Each row comes from the steps of one walk. Every step used is in the known rows, and no mark comes twice. Write the walk behind each row, first mark first.
Known rows:
kure > dife > vebi > sipup: [ 13.7  37.2 -20.7  36.7  19.6   1.6  -9.6   5.7  -8.9  32.5  -9.1   0.2
   1.3 -20.7  -7.3  15.2  11.3  -4.7  13.9  28.6  18.6  25.1  -7.2   3.6]
virin > vebi > dife > kure > sipup: [ 27.8  43.7   0.1  37.7  16.9  -1.0 -25.1   1.0  -2.9  23.4  -2.5  19.8
   1.2 -18.7  -2.7   7.1   5.8  -4.5  12.6  14.0  10.2 -12.4   1.9  20.2]
fumo > vebi > virin > tira > meda: [ 46.2  -6.4 -18.8  -8.3 -41.9  18.4 -26.1  15.7   1.8  18.6  20.7  14.8
 -19.2 -22.5  -9.3 -10.9  -6.5 -13.6   7.4  14.2   0.6  32.3  -9.6  20.6]
kure > dife > vebi > meda: [ 37.9  13.2 -21.1  26.7   7.4   6.2 -11.5  17.0   1.8  34.6 -12.5   5.9
  21.4 -22.1  -3.7   6.0   4.6  -1.4   8.6  30.8  15.6  29.2   8.2  17.8]
vebi > fumo: [ 38.9  12.9 -14.2   9.7  -6.8   1.9 -18.6  22.2   3.2  17.8  -2.5  -1.3
  25.0  -7.5  -1.4  20.9  -6.2   0.2  23.5  14.6   2.8   1.2  -6.8   0.4]
kure > sipup > vebi > pepi: [ 16.4  12.5 -11.6   9.5  22.6   1.8  -5.3  13.8  -3.0  23.6  -7.8  15.9
 -18.7 -13.3 -14.2   7.6   5.2  -5.3  15.6  23.7  16.0  23.1   0.8   7.2]
meda > vebi > virin > tira: [ 42.0  -9.5 -18.7   1.3 -24.1   8.2 -28.1  18.2   7.3  20.1  13.1  14.1
   2.0 -14.2  -6.6  -9.7 -10.4  -9.5   9.7   7.8   0.6  10.4   6.8   6.5]
pepi > vebi > virin: [ 28.0  -1.0 -13.2   4.4  -3.6   4.8  -7.1  18.8   6.2  14.9  -9.7  -2.2
  11.6 -25.4 -11.6   0.6  -4.9  -0.4  15.9  13.0  -1.4   2.4  33.5   4.3]
tira > meda > vebi > dife > kure > sipup: [ 28.7  34.6  -7.2  34.0   7.8   2.5 -20.7  -2.9  -2.2  20.0  11.4  21.4
 -19.6 -17.2  -2.4   6.1   7.3  -4.5   8.0   2.1  11.1  11.7 -17.7  18.0]
vebi > meda > tira: [ 43.3  -7.5 -26.1   2.8 -23.1   4.5 -24.9  21.9  12.5  25.6   9.9   4.9
  16.8 -18.7  -8.8   2.5 -13.8   1.7  21.0  15.2   2.0  26.9   8.9   8.8]
kure > dife: [ 30.1   9.3 -18.3  33.5   1.4  -1.7 -10.7   9.5  -2.6  20.6  -6.7   5.8
  -1.4 -19.7  -6.5   9.5  -2.7  -2.1  15.2  12.3  10.0  19.4 -10.6  21.9]
meda > vebi > pepi: [ 14.1   0.1 -12.9  12.9   6.7   3.9 -20.3  13.8   9.6  16.2  -2.4  15.7
 -16.9  -5.8 -12.6  10.6 -10.0  -4.3  16.6   6.8  -0.1 -12.9  -3.1  -2.0]
kure > sipup: [ 30.0  10.9 -16.3  15.1   1.5  -2.9 -13.7   9.1  -3.2  14.7  -3.0  11.5
   0.9 -20.6  -6.7   8.3  -6.1  -3.5  14.2   7.5   9.3  14.2  -8.6  20.6]
dife > kure > sipup > vebi: [ 36.9  26.1 -10.2  30.7  19.0   0.6  10.8   5.5  -5.8  24.3  -9.3  17.4
  -3.1 -21.0  -5.1   7.0  16.7 -11.4   5.9  15.0  17.4  23.1 -12.4  26.3]
virin > vebi > fumo: [ 44.2  15.6  -5.8   7.3  -8.3   1.4 -34.0  21.2   8.4  13.6   0.9  11.6
  29.4   0.8   1.8  17.0  -9.2  -6.4  16.4  17.8   0.2 -11.2  -0.1   0.2]
pepi > vebi > virin > tira > meda: [ 34.6 -15.4 -16.9  -8.8 -33.9  10.1 -18.1  18.6   0.9  14.2  24.1   1.7
  -4.0 -18.3 -13.4  -9.6  -0.7  -3.3  11.7  12.6  -2.4  45.9  32.5  11.2]
kure > dife > vebi: [ 26.7  16.5 -19.5  33.2  10.0   3.5  -1.0   8.9  -6.0  29.1  -9.2   5.1
  -1.0 -18.2  -3.7   9.2   7.4  -5.2   5.0  25.7  16.9  32.0  -5.1  16.9]
tira > meda: [ 22.9  -1.2 -24.0   4.6 -20.3   1.4 -14.7  12.6  -2.6  10.8   9.4   7.1
 -10.3 -16.2  -4.6   9.1  -5.4  -4.9   9.1   8.5   1.8  29.2 -12.9  12.0]
pepi > vebi > fumo: [33.6 10.5 -6.0  9.1 -2.1  4.9 -9.7 20.9  9.3 11.6 -3.2 -6.1 28.2 -7.8
 -7.2 21.6 -1.1  2.5 23.9 12.1  1.3  0.8 17.4 -3.1]
fumo > vebi > dife > kure: [ 20.5  42.2  -7.6  36.7   6.3  13.4  -5.7   2.5   1.1  26.1 -12.5   8.8
 -14.3 -30.7  -6.6  13.8   6.9  -6.1  15.4  11.9   5.6 -21.0 -23.3  14.9]
virin > vebi: [ 25.6   7.4 -12.0  10.1  -8.5   0.4 -24.6  13.1   4.6  11.2  -1.9  16.6
   7.5 -11.5  -2.2   7.2 -10.3  -9.5   7.9  11.8  -0.7  -6.4  -1.5   7.5]
vebi > virin: [ 32.8   0.4 -22.1   6.6  -8.6   1.1 -15.5  20.5   0.6  21.4  -9.3   2.0
   7.0 -25.2  -6.3  -1.3  -8.8  -2.6  14.7  15.0   1.6   2.9   9.0   8.4]
virin > vebi > dife > kure: [ 18.8  37.7  -4.9  35.0   8.9   1.6 -21.7   4.8   0.1  23.3  -4.3  13.0
   2.4 -18.1  -2.0   9.0   5.4  -5.4  12.6  16.2   2.4 -19.8   2.3  10.0]
dife > kure > sipup > vebi > fumo: [ 53.6  33.3  -3.9  27.3  18.9   1.2   0.9  13.0  -2.1  26.9  -6.1  12.3
  18.5  -8.9  -0.7  16.2  18.2  -6.8  14.3  20.0  17.9  18.2 -11.9  19.3]

Write each row's walk:
[ 39.6   8.6 -17.1   5.5 -11.6  14.4 -18.9  17.7  13.8  18.1 -13.5  14.4
  12.9 -28.1  -6.7   8.5 -11.7  -7.3  15.1  13.6   2.3 -11.0 -12.9  14.0] -> fumo > vebi > meda
[ 13.0  24.6 -17.7  17.5   4.7   0.4 -23.6   8.3   5.4  13.8  -2.2  10.2
   1.7 -14.7  -7.5  15.4  -6.9  -8.9  16.8   4.7   3.4 -12.2 -17.7 -12.7] -> meda > vebi > sipup
[  7.0   5.5 -16.4   6.4  14.4   5.6  -1.4  18.4   1.1  24.4  -9.5   8.3
 -16.7 -11.4 -13.0  11.2   4.1  -5.1  15.3  25.5   8.6  14.6   1.8  -4.3] -> sipup > vebi > pepi
[ 38.0   4.4 -13.6   2.8 -10.2   3.1 -36.1  20.3  11.6  15.7  -4.5  16.9
  30.0 -15.7  -2.2   5.0 -13.3  -5.9  11.3  17.1  -1.2  -9.3  12.0   8.2] -> virin > vebi > meda
[ 45.0   5.7 -13.6   3.3 -18.0   4.7 -30.2  17.7  10.2   9.3  14.7  12.4
   9.0   2.4   2.4  16.5  -7.3  -6.2  12.8   5.1   1.8  11.7 -20.9  -3.3] -> tira > meda > vebi > fumo
[ 12.2  35.3 -13.5  14.7  19.2   2.5  -7.1   8.1  -7.4  27.0  -9.5   8.0
  -5.4 -23.6  -5.1  10.2   7.6  -5.3  13.1  23.4  18.0  22.4  -5.0  -3.2] -> kure > sipup > vebi > dife
[ 44.8  -2.5 -24.6  12.3 -23.1   9.8 -18.6  14.0  -9.7  35.2  21.3   6.9
 -10.7 -16.8  -6.1 -12.4   9.7  -7.2   1.5  31.0  14.2  71.7  11.1  25.1] -> kure > dife > vebi > virin > tira > meda
[ 38.8  21.2 -11.3  35.3  10.3  -3.6  -2.7   4.7  -6.0  19.7  -5.1  14.8
  -1.2 -23.2  -6.5   7.9   6.2  -4.1  12.3   5.5  10.6   8.1 -10.0  36.0] -> dife > kure > sipup
[ 34.7  19.4 -15.9   9.4   2.5   6.8  -8.9  20.8   1.3  27.1  -5.5  -1.7
  25.6  -6.2  -0.3  20.3   4.2  -3.3  13.4  27.3   9.8  14.3  -1.8  -3.7] -> dife > vebi > fumo
[ 25.4  22.5  -6.5  29.7  30.8   2.5   4.9   8.1  -4.9  29.3  -9.0  18.9
 -20.0 -15.5 -13.9   7.4  17.0  -4.7  13.4  21.9  17.5  16.0  -1.4  22.8] -> dife > kure > sipup > vebi > pepi
[ 37.4  -9.3 -24.6 -13.2 -29.9  11.1 -14.6  20.6  -5.8  25.2  21.0   8.7
 -10.3 -16.4  -6.9 -12.3   4.8 -12.6   3.8  24.6   6.8  60.9   6.5   6.9] -> sipup > vebi > virin > tira > meda
[ 15.3  13.0 -16.1  32.0  21.8   5.2  -6.5  11.5  -4.0  34.4  -9.5   6.5
 -17.0 -11.5 -12.9  10.5   8.0   0.5  13.1  31.7  16.6  25.0   6.5  12.9] -> kure > dife > vebi > pepi
[ 30.6   5.9 -21.8   0.9   0.6   5.6  -3.0  20.2  -0.2  24.4 -13.1   4.8
   4.7 -23.5  -4.5  -2.3   1.4  -9.6   7.7  24.5   7.6  18.1   6.8  -0.3] -> sipup > vebi > virin
[ 39.0 -14.1 -25.7  -8.0 -38.9   7.4 -26.9  19.1  -4.9  20.4  25.1   5.5
  -7.9 -18.7  -8.2 -11.4  -4.8  -6.2  10.3  15.4  -0.2  46.4   8.9  15.6] -> vebi > virin > tira > meda
[ 32.8  25.4  -8.9  27.8  -9.6   6.2 -27.1  -1.4  -5.1  24.0  30.0  22.2
 -22.6 -12.5  -5.3  -1.4   9.2  -8.4   8.6   3.4  10.3  31.6 -13.5  22.4] -> virin > tira > meda > vebi > dife > kure > sipup
[ 39.3  -6.2 -20.7   0.0 -20.2   4.6 -25.5  15.2   7.1  12.9   9.1  15.5
  -7.8 -15.2  -1.5  -5.1 -10.5  -8.6   4.7   6.2  -0.9  13.5  -3.6   4.9] -> tira > meda > vebi > virin
[ 29.2  49.4  -2.9  39.4  15.5   9.9  -9.2  -1.8  -2.2  26.3 -10.6  16.7
 -16.1 -31.6  -7.4  11.2   8.3  -6.6  15.8  10.5  13.1 -13.1 -23.4  26.5] -> fumo > vebi > dife > kure > sipup
[ 48.5  -4.1 -16.7   0.2 -25.1   5.2 -40.1  20.7  18.0  21.1  13.9  18.2
  22.0 -10.8  -5.8  -1.5 -16.4  -4.5  13.4  16.7  -0.6  14.1  14.7   8.8] -> virin > vebi > meda > tira
[ 15.9  -5.4 -15.6   5.4  -5.8   5.5 -25.8  12.5   7.4  12.8  12.6  19.3
 -29.9  -3.4 -10.1   7.6  -8.2  -5.1  11.8   5.9   0.4  10.6  -8.9   0.4] -> tira > meda > vebi > pepi
[ 27.1  39.9  -4.4  41.3  20.2   0.4 -16.0  -1.4   0.7  23.8  -3.6  18.6
  -6.4 -20.4  -3.4   9.2   5.4  -4.0  13.4   3.5  11.9 -11.8 -12.7  15.3] -> meda > vebi > dife > kure > sipup
[  4.9  33.0 -22.6  16.3  11.9   3.1  -8.9  10.5  -6.2  27.1  -7.4  -2.1
   5.4 -20.5  -7.8  16.6   5.9  -5.8  13.5  26.7  10.3  12.2  -3.8  -9.8] -> dife > vebi > sipup
[ 39.1   0.6 -26.4   2.3 -13.7  10.1 -14.2  20.2  10.7  35.8   8.6   5.3
  18.7 -17.6  -6.4   3.1  -3.8  -1.9  11.2  27.8   8.1  39.6  13.2   4.1] -> dife > vebi > meda > tira
[  5.2   8.0 -18.5  10.9  14.1   8.0  -5.0  15.4  -1.7  29.0  -7.1   4.4
 -12.9 -11.4 -12.9  11.5   4.2  -1.9  12.4  28.6   8.1  12.7  10.4   0.4] -> dife > vebi > pepi
[ 15.2  18.6 -20.0  10.1  -8.2   2.1 -29.4   7.1   2.8  10.5  12.4  12.8
 -10.7 -11.1  -5.5  12.7  -5.4  -9.7  12.4   4.2   2.5  11.1 -23.2  -9.5] -> tira > meda > vebi > sipup
[ 48.9   5.3 -24.3  23.3  -7.3   8.1 -16.1  15.8   8.2  40.1   6.7   6.1
  13.9 -17.5  -7.5   1.1   1.1   0.2  11.5  30.6  16.4  52.3  11.3  17.8] -> kure > dife > vebi > meda > tira
[ 20.4  27.7 -12.5  30.5  -0.6   5.7 -17.2   1.4   1.5  19.9   9.2  13.3
 -17.6 -16.0  -1.0   9.3   6.4  -5.8   8.6   4.7   4.0   2.5 -17.5   6.2] -> tira > meda > vebi > dife > kure
[ 22.8  40.7  -8.5  39.1  18.5  -0.9 -10.0   1.5  -8.3  27.9  -6.0   7.4
  -4.2 -27.5  -6.3  10.4   9.0   0.6  18.4  12.5  12.3   0.3  -4.0  22.0] -> vebi > dife > kure > sipup
